What can hang from each mark
Q76: Q62 Q843
Q285: Q773
Q800: Q57
Q62: Q530
Q530: Q804
Q843: Q76 Q493 Q800
Q493: Q492 Q843
Q57: Q738
Q492: Q493 Q738
Q804: Q738
Q738: Q492 Q773 Q804
Q773: Q285

Each row was made from one small tree. The marks that hang from a mark follow it in brackets, in the order of their numbers. Every link used is in the known rows. Write each row's tree.
(in the rows, 128 means zero)
Known rows
Q492[Q493[Q843]]: [142 191 128 113 119 147 161 140  96 140 120 154 144 123 133 115 198 130
 138 155 111 133 170 142 115  79 105 130 112 102 125 100 156 154 166  88
 165 121 150 138 115 143 133 133  83 113 109 149 128 115 115  99 137  59
 149 154 111 148 131 149 144 170 121 133]
Q804[Q738[Q773]]: [180 147 157 100 104 129 182 179 126 155 114 130 123 125  89  92 162 118
 132 145 100 124 152 133 122 127  80 135  97 150 121 124 135 167 150 100
 145 103 180 112 123 150 155 133 105 131 162 115 118 114  93 107 134  49
 107 123  94 118 194 138 121 181 129 120]
Q800[Q57]: [115 180 147 115 144 144 121 174 119 155 129 120 125 128 107 155 183 121
 120 155  78 116 172 150 148  94  94 131 140 143 147 138 115 157 152 100
 154 119 160 145 164 147 139 148  93 139 169 114 123 124  95 144 122  62
 147 133 107 119 122 124 147 164 130  98]
Q738[Q773]: [167 140 144 106 118 133 184 137  95 142 126 116 117 125 107 116 157 134
 126 152  90 127 145 123 107  89 115 101  90 135 147 124 126 148 133 114
 136 122 157 119 155 146 157 137  86 132 156 114 134 121  88 125 136  68
 142 131 117 139 170 132 119 165 129 142]
Q62[Q530[Q804[Q738[Q492[Q493]]]]]: [117 207 158 106 146 117 159 173 113 132  86 154 160 100  50 117 160  95
 122 166  79 118 165 119 112 189  55 161 105  90 139  96 138 151 181  93
 174 133 140 133 117 140 130 149  74 117 148 162  93  78 135 128 148  56
 185 161  93 162 197 149 117 143 147  98]
Q492[Q738]: [142 178 126  98 123 136 150 200  81 150  91 146 137 142  87 155 169 112
 122 128  91 132 165 139 127 110  85 160  96 126 144 104 123 152 150 113
 155 122 181 114 184 132 152 152 136 114 129 131 127 125 108 113 139  54
 113 130 101 101 137 117 138 186 128 118]
Q843[Q76 Q493[Q492]]: [154 175 107 133 132 137 164 137 150 137 121  94 147 132  73 168 103 203
 114 176  70 106 148 112 140  92 174 101 125  97 176  79 162 137 143 136
 152  91 161 129 149 154 139 151 116 128 128 154 152 115  99 153 131  43
 141 159 104  85 164 116 170 180 114 123]
Q843[Q76[Q62[Q530]] Q800]: [146 138 128 155 115 130 178 145 125 147 115  84 146 112  94 135  87 138
 124 182  55 128 136  65 106 104  54 133 123 113 155 124 156 123 172  79
 154 115 173 113 162 152 125 163 103 145 134 145 118 113  98 135 118  57
 171 165 104 112 184 171 118 205 133 162]
Q804[Q738[Q492[Q493]]]: [150 207 160  93 122 117 144 177 121 147 101 148 139 114  80 119 188  99
 125 163  88 119 157 165 112 156  78 141 110 100 161  92 126 127 167 102
 182 128 140 146 131 151 139 129  56 107 138 154 112 103 115 119 155  30
 118 152  95 154 168 143 124 154 149 114]
Q738[Q773 Q804]: [148 166 159 102 109 142 200 140  96 145 110 120 120 110 134 105 147 127
 127 157 111 130 134 130 100 126 117  88  99 131 166 132 126 157 166 141
 143 122 149  90 157 149 136 116  60 115 162 105 120 118  66 124 140  85
 124 114 110 139 192 124 125 164 133 127]
Q76[Q62 Q843]: [149 152 132 125 112 148 160 152 110 141 119 126 111 134  91 134 184 122
 100 160 120 131 119 136  97 112  70 134 112 115 158 124 130 170 142 122
 133 104 167 120 139 131 160 113  78 146 141 132 144 139 123 133 132  54
 139 139  88 132 150 126 104 162 119 117]
Q57[Q738]: [144 131 107  91 142 122 149 163  99 159 120 148 124 135 106 159 161 130
 141 173 109 115 155 153 140 102 102 125  86 137 145 103 128 154 114 124
 160 132 130 124 182 138 163 140 106 140 169 128 146 116 129 154 148  58
 130 144 122 134 131 112 108 179 119 121]
Q738[Q492[Q493] Q773 Q804]: [158 222 172  97 123 130 194 147 105 126 121 136 129  83 135  94 158 117
 125 157  87 114 134 160  78 133 108  87  82  83 190 109 120 120 179 135
 158 130 126 129 144 161 140 120   4 106 149 146 100  94  78 128 157  73
 133 139 119 174 200 138 137 139 150 116]
Q530[Q804[Q738]]: [127 158 123 102 136 126 147 174 133 144  88 154 128 140  60 138 178  96
 123 158 106 125 167 102 128 164  63 162 103 130 127  98 114 172 163 123
 164  88 164 117 145 129 147 141 115 122 170 138 141 104 125 107 114  44
 139 140  76 114 166 134 129 161 130 122]
Q493[Q492 Q843[Q800]]: [156 161 129 127 103 170 178 125 117 159 106 136 141 137 100 131 141 134
 157 169  99  89 159 104 124  81 123 128 138  93 139 101 166 179 200 121
 144  93 163 110 170 159 133 146 118 100 137 154 139 136  93 124  89  48
 156 134  85  93 143 117 165 180 122 182]
Q800[Q57[Q738]]: [123 161 134 112 145 119 118 181 122 162 136 140 118 132 105 164 173 119
 136 171  92  95 167 156 149 102  81 127 113 146 153 137 115 157 147 112
 163 136 144 142 177 131 146 144  94 161 202 115 140 115 112 160 134  74
 125 122 106 122 117 132 122 182 114  86]
Q530[Q804]: [118 161 115 120 146 149 148 149 118 131  98 144 126 147  84 155 166 117
 117 157 101 127 165 102 138 130  98 122 106 123 148  95 108 157 143 132
 151  97 145 119 166 133 146 146 106 120 154 135 144  94 118 144 119  58
 149 145  91 116 155 122 140 155 132 132]
Q76[Q62 Q843[Q493 Q800]]: [161 138 109 117 102 145 200 123 121 147 126  73 129 143  65 136 128 112
  93 174 103 141 147 115 106 121  77 117 129 105 134 133 163 107 147 140
 135  98 169 122 135 180 124 143  89 138 135 122 144 114 104 166 108  47
 155 167  84 133 155 147 114 162 111 159]
Q843[Q76 Q493 Q800[Q57]]: [151 169 125 148 138 138 161 152 158 154 143  68 141 138  84 172  87 137
 117 174  46 101 191 106 154  87 114 101 156 118 153 125 140 100 170 105
 168 107 178 164 148 174 117 181  86 139 157 119 150 110  84 171 114  74
 155 161 102 106 147 157 183 178 119 126]
Q804[Q738]: [155 161 143 101 119 137 137 170 131 165  95 133 122 131  74 147 165 112
 128 167 110 128 150 148 138 132  79 151 116 131 128 110 124 169 134 107
 170 109 159 122 137 142 141 146 115 120 152 123 138 117 116 118 129  30
 112 130  96 121 157 121 130 180 129 115]
Q57[Q738[Q492[Q493] Q804]]: [131 213 157  77 141 131 150 157  94 149 124 152 136 101 128 126 164 109
 142 180 115 101 151 189 101 135  96 109  72  84 192  87 119 113 162 143
 171 153  97 125 162 145 133 122  27 106 159 139 123 105 109 152 163  68
 125 149 117 179 149 126 113 153 134 107]
Q738[Q492 Q773[Q285]]: [145 158 131  87  98 131 160 136 112 127 125 101 137  96 113  89 148 126
 113 171  89  94 146 139 102  80 115  72  93 120 178 113  91 162 150 135
 163 111 146 124 173 159 159 134  47 116 154 149 108 119  81 148 124  71
 120 117 108 143 190 121 133 133 147 132]
Q57[Q738[Q492 Q773[Q285] Q804]]: [123 160 149  67 107 130 165 145 111 141 120 105 130  83 141 101 122 125
 122 182 118  86 139 151 102 105 117  77  80 111 200 106  94 169 166 175
 173 132 123 100 185 144 160 102  29  99 197 137 113 117  80 161 142  90
 116 110 112 165 190 107 115 139 135 112]
Q773[Q285]: [120 160 119 102 100 150 132 142 114 147 125 113 123 117 105 144 152 145
 100 165  86 123 145 131 128  85 109  98 103 135 141 119 109 160 138 112
 147 105 139 118 168 148 151 139  85 113 124 135 129 114  98 130 109  64
 118 133  90 111 147  99 143 159 127 134]
Q76[Q62[Q530[Q804]] Q843]: [126 150 126 130 138 129 173 148 112 138  97 137 132 122  48 132 174 125
 101 170 108 133 133  90 101 155  47 154 117 112 149 119 134 192 169 117
 131 123 165 110 134 120 147 128  96 146 148 136 115 111 126 152 121  61
 199 143  92 130 167 120  92 164 122 115]
Q492[Q493 Q738[Q773[Q285] Q804]]: [136 212 167  94  90 146 184 186  67 142 107 106 145  93 122  85 160 115
  97 138  87 127 150 138  73 121 108 116  85 118 129 124 130 126 199 100
 152 122 149  92 142 157 142 129  70  84 135 143 101 120  82  84 124  83
 105 106  98 120 177 117 155 165 129 115]
Q493[Q492 Q843]: [140 160 124 124 113 157 155 150 113 157 105 157 132 126 110 120 176 165
 147 177 118 101 148 134 127  83 133 125 134 101 147  82 151 197 174 126
 146 107 169 120 157 132 141 128 115 112 129 148 129 126  99 116 113  47
 142 126  91 106 141 116 149 174 117 136]
Q62[Q530[Q804[Q738[Q492 Q773]]]]: [146 158 169 101 124  95 197 166 119 139  93 140 141  98  57  79 144 102
 128 155  84 107 160  85 120 168  66 139 102 125 143 103 124 182 183 116
 169 122 168 113 137 141 147 148  89 132 177 148  83  91 112 140 126  52
 174 141  82 151 229 146 108 147 150 110]
Q843[Q493]: [139 154 114 107 122 126 170 137 110 142 123 103 134 136  93 157 146 148
 110 176 100 145 163 140 144 103 126 103 115 131 135 102 148 125 115 140
 160 117 150 148 154 158 123 149 112 129 124 124 128 104  94 164 133  58
 138 170 109 114 143 135 137 160 120 130]
Q285[Q773]: [128 164 142  68 118 142 167 125 112 162 100 125 124 140 113 118 173 143
 121 145  88 128 128 150 124 116 116 111  92 154 141  99 113 147 134 128
 153 121 145 130 131 155 132 143  94 132 126 114 127 131 115 122 119  58
 129 153 112 133 160 141 131 175 148 102]

Which tree is each row?
[159 217 173  91 107 131 188 189  80 149 104 125 138 106 128  96 166 109
 125 129  84 129 148 151  76 146 100 135  75 115 135 127 137 119 192 104
 147 139 169 110 147 148 137 129  69 102 131 130 112 111  90  96 146  73
 114 122 106 127 171 134 149 178 138 118]	Q492[Q493 Q738[Q773 Q804]]
[162 134 111 141 118 141 163 139 148 135 117  87 135 132 101 139 105 121
 126 175  72 120 145  76  92  92  75 121 118 112 163 109 133 120 166 101
 164  83 176 121 165 154 141 160  99 137 139 150 147 120  95 131 120  55
 148 159 110 112 166 164 128 200 126 158]	Q843[Q76[Q62] Q800]
[127 197 127  87 147 117 138 158  98 131 122 167 138 124 112 136 172 112
 143 167 106 109 154 187 123 113  98 128  63  95 182  80 123 111 142 118
 170 153 104 145 172 145 152 135  46 124 148 154 132 112 125 170 169  61
 135 151 126 174 140 129 101 154 141 118]	Q57[Q738[Q492[Q493]]]
[115 162 140 112 146 123 157 183 120 158  81 143 132 130  47 141 154 120
 117 163  97 136 164  86 134 179  62 164 106 132 119 113 128 180 157  99
 162 125 166 114 138 121 129 152 121 124 157 129  99  89 124 124 111  51
 169 145  79 118 194 136 121 179 130 100]	Q62[Q530[Q804[Q738]]]
[156 216 127 101 101 142 157 185  73 146  87 161 157 121 113 123 210 113
 137 125 111 124 173 150 104  92  83 158  96 100 107 102 156 151 182  96
 167 135 189 136 140 119 143 137 111 100  95 160 114 132 113  90 135  66
 139 153 113 118 121 149 145 187 125 123]	Q492[Q493[Q843] Q738]
[124 186 141 108 132 120 138 170 142 130  92 152 128 119  57 131 163  83
 118 173 109  97 168 129 130 168  66 149  95 104 172  83  96 177 158 135
 178 103 155 133 148 132 154 146  87 113 167 155 126  99 116 143 128  37
 142 137  88 140 181 130 121 139 151 105]	Q530[Q804[Q738[Q492]]]
[158 194 162  97 107 136 197 194  78 147 104 130 130 104 121 111 151 110
 121 130 106 129 148 135  96 132  92 130  94 136 147 123 121 153 183 133
 143 128 177  91 159 148 139 137  89 105 151 121 115 118  68 115 143  75
 107 114 101 107 179 119 138 181 135 105]	Q492[Q738[Q773 Q804]]
[131 234 141  98 107 150 167 186  68 150 103 164 156 116 137 117 199 112
 137 129 123 128 157 147  92 115  84 154 115  99 128 110 150 150 201 118
 173 128 177 111 144 129 118 127  96  81 113 137 110 120  95  70 142  73
 119 131 107 131 131 144 156 183 125 112]	Q492[Q493[Q843] Q738[Q804]]
[129 236 156  90 116 146 168 185  72 154  89 145 141 115 112 138 177 102
 120 126  99 128 157 153  98 151  78 137  99 104 135 121 139 114 189 107
 157 131 143 112 161 141 121 143  76  94 127 142 117 108  94  95 145  70
 113 133  96 123 145 135 144 177 147 103]	Q492[Q493 Q738[Q804]]
[159 198 165  99 146 110 158 168 111 138 151 154 141 106 121  97 178 113
 142 153  62  97 163 184 111  91  89 116  84 117 163 119 119 116 172 105
 165 154 134 159 156 159 149 131  25 151 200 148 122 119 103 174 163  80
 149 129 134 175 160 144 116 157 146  91]	Q800[Q57[Q738[Q492[Q493] Q773]]]
[134 133 118 131 116 111 170 143 126 141 129  88 147 115  72 143 103 178
 111 178  69 160 132  95 107 110  99 105 127 119 155 106 164 129 132 112
 170 132 189 131 145 142 122 152 109 153 122 138 114  93  93 148 149  44
 172 200 110 126 187 154 112 193 113 115]	Q843[Q76[Q62[Q530]] Q493]
[155 199 161 122  93 165 206 180  91 143  87 140 140  92 114  80 162 144
 150 134 115  96 148 122  88 102 124 135 111  97 137  98 156 202 229 154
 143 119 209  87 174 135 148 119 108  98 163 155 116 144  68  92 117  77
 122  93  96  95 173 129 140 188 127 117]	Q493[Q492[Q738[Q773 Q804]] Q843]
[149 170 162  81  87 120 158 163 136 139 107 101 128  96  83  89 146 115
 108 169  85 110 158 144 106 112  83 102  99 127 164 118 103 172 167 127
 174 102 162 122 146 151 172 126  63 105 172 138 112 118  96 117 128  58
 109 111  85 146 211 123 131 145 146 117]	Q804[Q738[Q492 Q773[Q285]]]
[177 198 171  86 105 115 183 178 130 130 112 135 134 114  86  76 174  92
 126 147  81 114 150 157  92 143  80 118  87 105 148 118 131 132 173 106
 172 111 154 138 121 165 140 132  47 125 151 151 112 104 109 116 159  45
 133 142 110 169 196 147 117 154 162 124]	Q804[Q738[Q492[Q493] Q773]]
[107 173 154 108 146 112 152 179 122 151  90 150 150 107  47 130 139 100
 134 167  94 105 169 102 138 175  48 155 103 107 147  97 120 177 165 124
 179 137 165 124 143 126 135 146  94 113 161 147  87  79 125 137 127  42
 163 139  72 152 202 141 121 152 138 104]	Q62[Q530[Q804[Q738[Q492]]]]
[154 204 170 106  97 149 197 180  89 151  89 131 133 106 105 109 148 145
 124 137  92 106 123 125  94 138 129 128 107 113 157  99 136 181 205 137
 134 121 168  84 181 141 147 122 103 109 157 136 114 129  67 111 126  73
 111  89  91  85 187 104 152 184 139 118]	Q493[Q492[Q738[Q773 Q804]]]
[134 171 149 100  81 154 180 131 105 147 119  93 119 105 140 100 130 149
  96 175 103 124 146 126  91  94 117  69 106 127 147 135 111 161 169 142
 143 111 145  93 157 158 154 123  55  88 165 106 116 120  65 119 113  89
 114  99  90 126 199 110 145 141 117 120]	Q738[Q773[Q285] Q804]
[157 147 133  86 137 117 171 156 122 135 122 144 119 113 122 113 143 120
 155 172 106  88 146 154 117 100 101 104  65 115 175  95 117 153 145 153
 158 139 142 129 182 143 155 134  55 131 190 145 132 113 103 169 156  72
 132 135 138 160 170 133  94 164 136 126]	Q57[Q738[Q492 Q773]]
[130 212 165  80  99 144 175 133  97 113 126 113 133  77 141  73 158 127
 100 176  87 106 138 150  65 117 118  81  91  89 175 113 107 129 184 140
 154 117 121 113 143 171 155 112   4  82 145 138  97 112  86 131 143  94
 120 110  99 178 206 132 143 126 146 121]	Q738[Q492[Q493] Q773[Q285] Q804]
[155 195 139  96  89 132 175 122  99 125 120 125 139  95 128  59 181 126
 111 159 104 102 153 148  82  52 121  88  93  90 157 105 128 161 184 126
 174 116 155 129 133 163 156 120  30  94 124 165  92 130  97 125 132  78
 149 122 114 173 177 138 144 138 137 130]	Q738[Q492[Q493[Q843]] Q773[Q285]]
[148 202 159  90 133 116 186 151  96 127 135 148 131  99 144  86 160 108
 149 152 104  96 145 186  82 141  97 100  60  89 193 101 129 115 178 150
 161 152 111 119 154 157 141 113   7 128 181 143 110 110  90 157 171  81
 129 128 136 174 184 134 110 156 139 109]	Q57[Q738[Q492[Q493] Q773 Q804]]
[156 140 153 110 137 115 167 175 116 155 148 129 121 120 113 126 166 123
 138 156  75 102 159 141 130  93  99 112 109 159 131 138 125 158 153 106
 147 138 155 130 170 139 155 141  86 173 209 104 136 121  91 160 144  86
 143 117 123 135 144 131 119 181 115  79]	Q800[Q57[Q738[Q773]]]
[144 188 124 107 112 141 169 173 100 148  93 111 158 136  62 164 149 151
 108 150  76 119 161 145 138 124 144 144 119 115 138  78 161 147 154 134
 155 116 165 121 175 154 133 147 145 124 119 162 137 110  98 142 128  45
 122 138  96  73 143 102 163 178 126 115]	Q843[Q493[Q492[Q738]]]
[154 146 150  81  78 139 170 165 120 152 114  93 120 111  97 101 147 130
  96 169  85 122 154 122 107  98  98 115  99 145 120 137 119 171 151 100
 153  92 166 104 130 159 163 134  99 122 161 125 107 116 102 103 121  56
 110 112  81 113 195 125 131 162 121 116]	Q804[Q738[Q773[Q285]]]
[160 134 105 140 103 147 179 130 142 133 122 101 134 129 105 118 127 118
 151 178 100 110 149  69  95  63  69 123 126  95 163  98 159 155 192 114
 181  90 203 119 152 142 130 144 102 133 137 149 140 132  83 114 113  48
 161 160 108 134 153 174 131 204 127 167]	Q493[Q843[Q76[Q62] Q800]]
[156 151 143 113 126 127 182 169 136 133  97 141 123 135  62 105 164 101
 120 151 100 115 164  97 112 159  83 148  96 136 116 119 123 176 156 119
 158  91 169 115 128 139 147 136 100 139 191 130 139  99  99 115 118  50
 142 130  93 115 198 143 113 164 127 114]	Q530[Q804[Q738[Q773]]]
